Known rows, with every way that one mark hangs from another:
[vemub bebef kifu renuna [sira manu]]: [ 22.6  -2.2  19.7 -29.9 -35.1 -40.1  -2.0  43.6  53.2 -18.8  40.3 -28.2
  36.7 -29.6   1.2 -15.4 -18.9   9.8  21.9 -29.9  14.9  -0.7 -53.5  24.7
  20.4  45.5]
[vemub kifu renuna [sira manu]]: [ 12.9   0.3  13.5 -39.2 -20.6 -41.0   2.6  33.1  48.4 -20.1  28.3 -25.7
  -0.8  -8.7  10.0 -11.4  -9.0  12.8  25.3 -27.8   8.9  -1.6 -49.4   8.7
  20.1  40.5]
[sira lafi [manu logonu] vemub]: [ 20.2 -24.6  16.5   1.9  20.3  -7.2   9.1  40.2  32.1 -30.2  23.1 -55.5
   1.8 -20.4 -19.5 -32.1 -15.9  16.2  -3.4 -27.7  -6.1 -11.1  -1.0  -0.2
  -1.4  41.9]
[manu [sira lafi [vemub kifu renuna]]]: [ 32.1  -8.1  29.3  -9.3 -16.1 -18.3  23.5  40.3  44.9 -11.0  20.1 -26.9
   7.7 -18.0   6.6 -12.0 -29.3  25.5  13.1 -33.1 -15.0  -3.8 -25.3  11.8
  14.4  39.5]
[pokoso manu rokiz]: [-20.1  -3.1   7.2  18.1   5.0 -42.0 -22.4  21.0  11.8  -6.2   6.3   3.5
  -0.9   9.8  12.0   1.6  17.4  11.6   4.5 -31.8  10.5 -24.6   1.2 -13.0
  24.4  19.1]
[sira [manu logonu] [vemub bebef]]: [ 18.8 -20.1  20.0   8.1  13.3 -11.0  -9.9  30.5  22.8 -20.9  41.1 -50.5
  37.3 -14.3 -18.1 -31.4 -20.0  11.2 -32.8 -23.0   5.4  -4.0   3.8   4.5
  -7.7  44.9]
[logonu [manu [sira lafi]]]: [  1.1   2.9 -11.4  29.3 -14.6  -1.3  10.3  33.6  20.8 -20.5   6.4 -15.9
  22.0  -1.7 -14.8  -1.6   1.3  -4.5  -2.9  -6.7 -17.8  -4.7 -13.5  20.5
  40.0   9.7]
[vemub bebef kifu renuna sira]: [ 17.7  -3.8  20.0 -19.8 -48.0 -54.9  -7.3  34.3  45.0 -11.4  35.3 -19.5
  45.9 -22.2   6.6  -9.4  -6.2  12.3  23.1 -33.3   9.0  -3.5 -34.0  27.3
  18.9  31.7]
[logonu manu]: [-15.2  -1.1 -23.4  12.2 -12.2  -2.1 -19.6   9.2   2.0 -16.3   2.4 -13.9
   4.8  28.3 -15.8  -4.4  13.7  -6.7  -0.3 -14.0  -2.5 -15.1  -6.7  -0.6
  25.2   8.7]
[sira vemub]: [  5.8  -6.6   1.1 -18.1  -2.0 -26.8  -5.4   8.2   8.2  -3.8  21.0 -27.4
  -4.6  13.6 -10.3 -18.3  -9.2  11.6  -4.4 -24.5  -5.5 -20.3   3.2 -10.3
  -9.0  24.2]
[sira lafi]: [ 11.7 -15.9   0.0  -0.7 -11.1 -25.1   4.4  23.0  21.5 -26.5   8.3 -19.1
   1.1 -15.9 -14.5 -11.9   2.9   9.9  22.0 -10.7 -16.1 -17.1  -2.7   1.9
  20.7  15.8]
[logonu [manu [sira vemub]]]: [ -4.9   9.9  -8.9  13.2   1.8   5.7  -6.9  22.3  12.3   1.9  17.5 -26.1
  17.8  28.6 -10.3 -10.3  -3.4  -0.2 -28.4 -18.0  -8.1  -8.4  -6.5   0.3
  12.3  20.2]
[sira lafi vemub]: [ 15.9 -14.8   6.9 -16.6  -5.7 -26.0  10.2  31.2  17.9 -13.6  14.7 -31.5
  -2.6 -12.1 -21.7 -27.4  -9.8  19.1  12.1 -26.3 -18.4 -21.9  -3.1  -3.2
   0.1  26.8]
[sira lafi [vemub renuna]]: [ 25.8 -17.1  26.1  -9.0 -11.6 -35.6   9.3  42.6  35.4 -25.0  32.4 -46.1
  16.1 -23.2 -18.4 -21.5 -31.6  23.6  17.0 -33.4 -15.6 -18.8 -13.3  10.4
  -1.0  36.8]
[logonu [manu [sira [vemub bebef]]]]: [  5.1  10.2   3.0  22.7 -14.9  -1.2  -7.1  36.9  19.9  -6.4  32.7 -32.2
  54.8   9.0 -20.3 -13.6 -12.8   1.3 -37.1 -14.6  -4.8  -3.8  -5.8  15.8
   8.1  24.0]
[pokoso [manu logonu]]: [-17.4 -15.9  -7.9  34.0  -0.4 -11.0 -26.2   1.7   3.7 -15.6   9.8 -28.6
   1.2   7.6   9.7  -0.4  16.0  18.0  -7.1 -28.5  10.7 -34.7  25.3  12.1
  11.7  14.6]
[logonu [manu [sira lafi vemub]]]: [  6.8   5.5  -2.7  15.4  -0.2  -2.5  14.6  42.4  22.1 -14.4  11.6 -31.6
  15.1   4.2 -23.5 -18.9  -8.2   3.5 -12.5 -24.5 -23.0 -10.9 -14.1  12.1
  21.4  23.6]
[pokoso [manu logonu [sira vemub]] rokiz]: [ -7.6  -6.1  27.2  37.7  26.0 -25.5 -18.3  30.2  19.2   4.2  20.4 -20.8
  18.0  10.4  20.9  -3.6   0.4  15.2 -37.1 -42.8  12.0 -11.8  22.2  -6.3
  14.6  28.3]
[manu sira]: [  7.4   3.3  -3.2  11.2  -5.4 -15.8   4.1   8.5  10.0  -1.2  19.9 -13.7
  14.8  -1.3   6.9   9.5  -3.1   1.5 -13.3  -1.0  -2.9   0.3   5.3   6.0
  14.6  11.8]

Rows:
[ 31.6 -20.2  33.1  28.4  -0.5 -16.6   9.5  45.8  40.0 -23.5  39.0 -57.8
  41.4 -27.1   2.4  -9.5 -32.9  18.3 -12.5 -35.6 -12.4  -3.1   8.1  24.5
   4.4  37.1] -> [manu logonu [sira lafi [vemub renuna]]]
[ 14.1 -12.2  12.7  20.6  12.5  -9.7  -6.4  13.9   8.4  -3.3  33.7 -36.1
  22.4   6.7   9.0  -9.5 -11.0  12.9 -27.8 -25.8  -3.9  -4.7  25.9   0.2
   0.7  23.9] -> [manu logonu [sira vemub]]
[ 19.4 -17.8  25.8   9.4   1.7 -11.7  -0.7  12.3  34.8  -1.2  28.8 -34.6
  17.6   7.5  20.8  -7.4 -18.9  22.2  -8.8 -36.8   2.4   6.2  -0.6   5.4
   8.7  33.0] -> [manu logonu [sira [vemub kifu renuna]]]
[-10.1   9.5  13.6  29.1   9.9 -31.2 -13.7  28.6  17.0   2.8  14.5   1.3
  14.5   5.1  21.9  12.4   5.4   8.0 -18.3 -24.2   9.3  -6.8   6.4  -0.3
  31.8  18.5] -> [pokoso [manu sira] rokiz]
[ 26.6 -15.9  18.6 -25.1  -6.3 -15.4  21.0  47.2  46.6 -27.8  16.0 -26.3
   6.1 -28.1 -26.2 -40.4 -20.8  27.4  14.1 -21.4 -10.2  -6.7 -38.2   0.0
   9.1  48.4] -> [sira lafi manu [vemub bebef kifu]]
[ 28.2 -10.6  21.0 -12.4 -55.3 -57.2   7.6  54.7  62.9 -24.6  29.1 -21.7
  47.5 -44.1  -4.6 -17.6 -14.3  20.4  39.9 -40.3  -6.0 -10.3 -42.3  38.0
  28.0  33.4] -> [vemub bebef kifu renuna [sira lafi]]
[ -9.6  -5.4  19.0  50.9  17.1 -27.5 -21.4  27.3  16.8  -2.3  14.0  -6.5
  27.5   2.8  25.1   6.5  13.6   8.4 -27.3 -30.0  15.7  -2.7  24.7   1.7
  35.8  18.8] -> [pokoso [manu logonu sira] rokiz]
[ 33.4 -13.4  34.6  37.7  -7.1 -19.5 -10.5  37.8  36.3 -10.0  61.5 -58.5
  73.7 -21.3   1.3  -6.1 -34.9  15.4 -36.9 -32.3   1.8   5.8  13.3  29.2
  -1.5  37.8] -> [manu logonu [sira [vemub bebef renuna]]]
[ 19.1 -15.9  20.3  25.8   9.3  -9.7   8.4  33.0  24.9 -16.2  23.8 -42.4
  21.7 -17.7  -7.1 -16.5 -14.9  17.1 -18.5 -27.8 -14.3  -6.1  16.4  12.7
   9.8  25.9] -> [manu logonu [sira lafi vemub]]
[ 16.0 -24.2   5.9  16.6  12.0 -10.0   0.7  32.5  29.3 -38.8  15.3 -39.1
   8.6 -25.6 -15.4 -20.7  -3.6   8.0   4.3 -16.5  -6.3  -5.2  -1.9   7.9
  17.4  34.9] -> [sira lafi [manu logonu]]
[ 12.7  -6.1   5.5 -40.2 -15.3 -32.3  13.9  46.5  44.4 -28.0   0.0 -14.9
  -9.7 -22.4  -4.0 -25.3  12.5   8.4  36.5 -25.8  -4.0 -10.2 -49.4   9.3
  28.7  37.7] -> [vemub kifu [sira lafi manu]]
[ 23.4  -6.5  13.0  -1.2 -38.8 -57.5  -0.3  53.0  38.0 -22.0  33.1 -25.3
  52.6 -42.0 -20.2 -19.4  -2.5  11.0  18.0 -25.1 -10.1 -17.2 -15.1  34.9
  18.1  22.5] -> [vemub bebef [sira lafi]]
[ 19.3   4.6   6.1  29.3 -14.9  -5.8  10.3  54.6  35.0 -16.2  25.5 -38.8
  55.2 -17.4 -33.7 -21.8 -16.0   6.1 -20.3 -22.0 -18.3  -7.0 -14.2  27.2
  20.0  24.6] -> [logonu [manu [sira lafi [vemub bebef]]]]
[ 17.7 -15.8   6.3  39.9  -5.2  -9.7   3.5  30.4  23.5 -23.1  17.9 -32.9
  28.5 -21.2   3.2  -3.0  -2.7   5.7  -6.7 -11.8 -13.4  -0.9  18.6  17.0
  27.5  16.1] -> [manu logonu [sira lafi]]
[  0.1   0.5  -1.0   9.9   5.8 -10.3  -2.8  14.8   6.7   2.6  18.0 -32.4
   2.8   2.5   8.3  -2.8  -9.1  27.1 -28.7 -26.5   1.7 -31.0   6.1  10.0
  -1.3  20.9] -> [pokoso [manu [sira vemub]]]
[ -9.0   7.6 -10.6  -3.6  -3.8   9.3  -0.6  13.1  18.9   1.5  -1.8  -7.2
  -3.8  38.9   4.9 -12.5   1.4   7.7 -11.1 -21.5  -6.5  -5.8 -22.8  -9.8
  19.7  17.2] -> [logonu [manu [sira [vemub kifu]]]]
[ 16.2  -7.4  14.9   9.3  -9.7 -33.1 -15.9  44.9  34.1 -26.3  45.3 -40.0
  49.9 -27.5  -3.5 -21.3  -1.7   0.4 -17.7 -21.8  16.2  -3.8  -9.2  24.6
  12.9  37.1] -> [vemub bebef [sira [manu logonu]]]
[ 23.2 -18.1  23.9 -36.3  -1.4 -14.1  19.1  44.4  47.6 -26.7  17.0 -41.5
 -13.1 -20.3 -11.7 -28.5 -30.0  28.6  27.6 -34.1  -8.5  -7.3 -43.9   0.4
   4.9  55.5] -> [sira lafi manu [vemub kifu renuna]]
[ 26.8 -12.2  27.1 -26.5 -12.9 -19.9   3.2  37.6  47.3 -19.5  37.4 -37.9
  22.0 -13.6  -8.2 -24.4 -38.3  24.1   7.6 -29.6   4.2  -2.0 -39.8   5.6
  -0.6  57.0] -> [sira manu [vemub bebef kifu renuna]]
[-19.4 -14.1  14.2  37.2  17.3 -33.6 -33.4  18.0  12.4 -11.0   7.8  -7.3
  11.5  10.4  13.7  -0.6  17.2  12.4  -8.6 -40.0  15.9 -17.6  19.0 -10.4
  26.8  19.0] -> [pokoso [manu logonu] rokiz]
[ 14.6 -29.3  12.1 -14.4  13.3  -3.6  12.3  29.0  34.8 -28.8   4.2 -29.8
 -22.4  -7.3 -10.3 -36.3  -5.6  22.7  10.1 -30.1  -5.7  -5.2 -17.0  -8.0
  10.4  43.6] -> [sira lafi [manu logonu] [vemub kifu]]
[ 14.4   1.3  14.8  20.4 -10.8  -6.6  10.0  53.0  38.6 -17.5  27.3 -48.3
  34.5  -7.7 -18.8  -9.9 -27.3   7.1  -4.7 -30.5 -16.9 -10.8 -25.0  22.5
  18.9  28.6] -> [logonu [manu [sira lafi [vemub renuna]]]]
[ -3.3  -7.8  24.1  57.5  11.6 -25.0  -4.8  45.9  31.6 -17.3   8.5 -13.4
  25.6 -17.6  15.0   2.0   8.4  14.3 -15.2 -33.2   0.3  -7.6  17.5  12.0
  40.6  21.6] -> [pokoso [manu logonu [sira lafi]] rokiz]
[ 33.3 -17.7  29.4  36.4  -9.3 -18.2   7.1  48.6  35.4 -16.0  40.3 -46.8
  61.4 -34.0 -14.8 -23.0 -24.4  18.6 -28.2 -24.4 -13.7   1.0  15.0  26.2
   6.9  30.2] -> [manu logonu [sira lafi [vemub bebef]]]
[ 12.5 -17.4   8.9 -16.3  -8.9 -24.5   2.1  41.8  48.7 -32.9   3.4 -23.6
  -3.4 -23.9   1.3 -28.8  14.8  12.3  24.9 -30.2   2.1  -7.5 -28.4  10.7
  32.0  33.7] -> [vemub kifu [sira lafi [manu logonu]]]
[ 15.7 -11.1  18.2 -35.6   2.9 -12.5   7.5  21.8  39.3 -15.6  27.6 -34.4
 -16.4   6.3  -1.9 -24.5 -27.1  21.7  11.2 -29.5   4.9  -4.2 -40.3  -8.2
   1.8  53.7] -> [sira manu [vemub kifu renuna]]
[ 17.6  -1.4   7.9 -24.2 -12.3 -37.3   9.3  54.6  35.6 -31.7  18.4 -31.5
   9.8 -36.5 -14.3 -23.8  -0.4   4.9  22.0 -21.1  -6.3 -14.9 -29.3  19.9
  15.6  33.4] -> [vemub [sira lafi manu]]
[ 10.5 -11.2  16.6 -29.8 -12.5 -23.8  -1.2  11.2  26.4  -8.4  21.0 -23.2
 -10.6  12.8   2.7 -15.3 -19.8  24.1  22.2 -37.7   0.7 -11.7 -22.5 -12.7
   2.0  34.8] -> [sira [vemub kifu renuna]]
[ 22.3 -14.7  21.4   9.8 -14.8 -36.2  -0.8  66.3  47.7 -37.5  37.7 -48.2
  57.1 -57.0 -20.1 -26.7  -8.0   5.7  -2.6 -26.7   1.0  -5.1 -16.0  34.7
  16.1  40.0] -> [vemub bebef [sira lafi [manu logonu]]]
[  1.3   5.4  21.9  33.9   3.2 -34.5   4.7  54.6  30.0 -14.5   6.2  -3.6
  19.6 -20.2   5.4   5.1   3.9  17.2  -1.1 -24.7  -2.0 -11.1   0.5   5.8
  35.3  19.1] -> [pokoso [manu [sira lafi]] rokiz]
[ 18.6  -5.6  19.1 -38.9 -23.2 -43.0  14.6  53.5  59.0 -34.7  18.4 -26.5
   2.8 -33.5  -0.4 -19.9 -12.8  17.1  42.8 -33.5  -1.5  -7.6 -55.6  20.0
  28.0  47.2] -> [vemub kifu renuna [sira lafi manu]]
[  6.1   3.0  26.5  18.9  14.3 -31.3   8.7  57.1  33.6  -3.1  15.9 -18.6
  10.3 -12.3   4.7 -12.3  -9.7  23.5  -9.4 -40.9  -6.3 -16.6  -0.3   0.8
  20.6  29.7] -> [pokoso [manu [sira lafi vemub]] rokiz]
[  3.8   1.9  -0.1  24.9 -11.0  -8.4   9.7  35.0  21.3 -22.0   8.3 -27.4
  10.2 -22.0  -1.4   0.6   3.1  23.6  -1.8 -14.5  -6.5 -30.7   0.2  28.8
  25.2  14.2] -> [pokoso [manu [sira lafi]]]
[ 13.3 -26.0  22.3 -17.4  12.5  -7.9  -1.6  20.7  35.6 -23.9  23.9 -40.8
  -7.8   3.2   5.6 -23.4 -23.6  23.2   0.2 -32.9   7.5  -4.3 -18.6  -7.4
   2.1  51.1] -> [sira [manu logonu] [vemub kifu renuna]]
[ 20.1  -7.0  21.0  -9.4 -34.3 -56.8   3.5  51.5  46.0 -26.7  33.9 -38.5
  30.5 -39.4  -7.1  -9.9 -14.3   9.3  30.4 -35.0  -8.6 -14.9 -23.6  32.1
  17.9  31.4] -> [vemub renuna [sira lafi]]
[ 14.4 -13.5  12.5  -0.2  -0.8 -33.0  -0.2  48.8  39.3 -37.2  24.7 -44.9
  19.8 -36.8  -9.7 -27.0   2.6   4.2   6.1 -28.9  -3.4  -5.8 -11.7  21.6
  19.6  40.1] -> [vemub [sira lafi [manu logonu]]]
[  4.1  -5.5   9.0 -33.2 -34.2 -49.9  -9.4  21.7  41.5  -6.7  25.2 -12.4
   4.3   0.2  18.2  -6.3  -2.0  11.7  33.6 -35.0   4.1 -11.8 -30.1  15.0
  21.9  23.6] -> [vemub kifu renuna sira]
[ 22.2  -3.9  15.3 -29.8 -28.5 -43.0  16.3  57.6  53.7 -25.3  17.5 -14.2
  23.0 -42.9 -13.8 -29.8  -0.7  14.1  27.3 -22.3  -0.5  -4.3 -50.0  21.0
  25.7  39.2] -> [vemub bebef kifu [sira lafi manu]]
[ 15.3   7.8  16.9  24.9 -21.2 -10.4  -4.5  44.3  33.3 -10.9  46.1 -46.4
  68.6  -2.2 -17.6  -7.5 -35.4   6.6 -30.6 -24.6  -3.5  -3.3 -13.6  30.5
  10.7  33.0] -> [logonu [manu [sira [vemub bebef renuna]]]]
[ 21.3 -19.8  21.9 -27.8 -17.6 -27.4  15.5  31.7  40.0 -19.4  12.5 -27.2
 -11.2 -12.8  -8.5 -20.7 -23.9  30.6  35.9 -36.0 -14.3 -13.9 -29.0  -0.5
   1.9  36.2] -> [sira lafi [vemub kifu renuna]]
[ 11.6 -13.5  14.3  -4.6 -36.0 -29.9  -9.0  18.3  37.4 -17.0  24.6 -13.3
  29.6 -10.0   0.3  -3.6 -17.9  15.2  19.1 -17.9   2.9  -4.1 -20.4  14.5
  15.9  31.3] -> [vemub bebef kifu renuna]
